Each row was made from one small tree. Brackets hold a mark, then the marks that hang from it, in the order of their numbers. Every link used is in the known rows. Write each row's tree.
(in the rows, 128 means zero)
Known rows
{J_170 J_42}: [ 98  97 103 116  73 202 136 155 123 105 107 130  66 149 140  77 170 131
 131 147]
{J_697 {J_125 J_92 J_974} J_997}: [ 99 155  96  99  31 116 149 150 165 102 109 138  89  85 139 146 107 155
 140 113]
{J_170 J_42 J_125}: [121  92 107 118  54 184 142 142 142 100 100 125  64 136 169  88 141 154
 144 145]
{J_170 {J_42 J_534} {J_125 J_974}}: [105 123  93 108  27 138 133 162 144 100 100 139  65 139 163 108 150 155
 116 135]
{J_588 {J_125 {J_170 J_42} J_974}}: [125 151 114 111  71 141 125 153 124 112 123 165  85 172 116 156 138 134
 150 156]
{J_170 J_42 {J_125 J_92 J_974}}: [140 156 127 116  41 130 139 159 167 101 110 144  75 106 146 116 142 151
 132 122]
{J_588 J_125}: [ 92 130  95 108  69 165 140 142 109 111 117 129  82 134 140 123 138 156
 136 146]
{J_125 J_170 J_974}: [114 136 116 118  81 134 129 137 108 110 113 179  88 178 162 137 135 147
 138 153]
{J_697 J_125 J_997}: [ 81  94  77 101  45 170 151 134 139 101  99 118  78 116 162 117 106 159
 151 136]
{J_588 {J_125 J_92 {J_170 {J_42 J_534}}}}: [107 153 110  95  46 144 120 168 138 119 127 149  79 166 105 110 150 135
 120 146]
{J_697 {J_125 J_974} J_997}: [ 88 123  80 103  40 135 149 141 143  99 100 135  84 108 156 149 107 157
 149 129]
{J_125 J_170}: [107 104 113 116  86 169 131 130 104 112 111 162  82 186 168 107 135 149
 141 160]
{J_534 J_42}: [ 79  87  90 107  76 168 142 145 119 111 103 119  68 122 170 108 169 144
 133 145]
{J_997 {J_697 {J_125 J_92 J_170 J_974}}}: [111 158 118 100  55  98 136 138 167 113 124 161  88 118 143 158 113 159
 155 129]
{J_974 {J_125 J_92 {J_170 {J_42 J_534}}}}: [123 105 120 103  75 135 128 172 149 123 123 174  78 189  94  81 152 138
 108 132]
{J_170 {J_42 J_534} {J_125 J_92}}: [109 125 106 103  24 153 135 164 161 105 107 125  64 124 152  74 152 154
 110 126]
{J_125 J_92 J_170 J_974}: [125 169 132 113  73 115 128 146 129 113 121 181  93 156 146 134 136 146
 129 138]
{J_697 {J_125 J_92 J_170} J_997}: [110 126 106  98  46 139 142 132 155 109 110 146  89 134 151 129  89 156
 156 136]
{J_997 J_697}: [ 85 100  88 104  78 157 147 140 115 109 104 111  61 130 164  91 161 159
 125 135]
{J_92 {J_125 {J_170 J_42} J_974}}: [122 122 124 104 104 139 129 152 157 117 112 179  82 178 152 134 156 140
 134 145]

Write each row's tree
[133 159 135 114  70 137 124 160 143 111 121 176  84 159 123 120 154 126
 134 141] -> {J_125 J_92 {J_170 J_42} J_974}
[ 99  93  89 107  32 173 136 155 140 102  98 123  59 147 169  77 149 157
 118 141] -> {J_170 {J_42 J_534} J_125}
[105 123  93 104  50 123 140 130 138 104 105 161  91 149 161 163  87 156
 161 144] -> {J_697 {J_125 J_170 J_974} J_997}
[ 99  93  90 102  54 158 142 123 135 106 102 144  84 157 168 133  89 159
 164 151] -> {J_697 {J_125 J_170} J_997}
[112  74 103 106  82 155 128 164 128 120 115 172  73 212 112  85 150 140
 117 147] -> {J_974 {J_125 {J_170 {J_42 J_534}}}}
[ 91 126  93  98  37 150 151 143 160 104 107 120  83  92 147 114 107 157
 143 121] -> {J_697 {J_125 J_92} J_997}
[111 159 118 103  49 125 118 173 141 112 119 174  79 169 121 109 165 128
 109 138] -> {J_125 J_92 {J_170 {J_42 J_534}} J_974}
[128 194 128 107  66  99 128 148 131 117 132 173  99 145 122 166 122 151
 138 139] -> {J_588 {J_125 J_92 J_170 J_974}}
[131 165 124 115  44 109 144 144 153 103 111 149  84 103 169 129 125 172
 127 120] -> {J_170 {J_125 J_92 J_974}}
[136 185 131 107  63 121 124 162 144 114 131 168  90 150  99 153 140 132
 141 142] -> {J_588 {J_125 J_92 {J_170 J_42} J_974}}
[113 132 121 103 107 117 133 138 143 119 113 184  91 175 175 147 138 159
 130 142] -> {J_92 {J_125 J_170 J_974}}
[122 163 125 105  70 134 131 141 127 119 130 156  93 152 129 135 122 153
 140 147] -> {J_588 {J_125 J_92 J_170}}
[117 156 110 100  41 104 140 140 159 107 113 164  95 127 144 160  90 154
 153 129] -> {J_697 {J_125 J_92 J_170 J_974} J_997}
[100 123 106  92  82 127 123 165 155 119 110 177  77 188 151 123 164 141
 111 142] -> {J_92 {J_125 {J_170 {J_42 J_534}} J_974}}
[104 128 115 101  53 159 120 167 136 115 117 156  73 176 129  79 164 129
 112 145] -> {J_125 J_92 {J_170 {J_42 J_534}}}
[115  91 120 102 109 173 131 145 152 119 110 162  76 185 158 103 156 142
 138 152] -> {J_92 {J_125 {J_170 J_42}}}
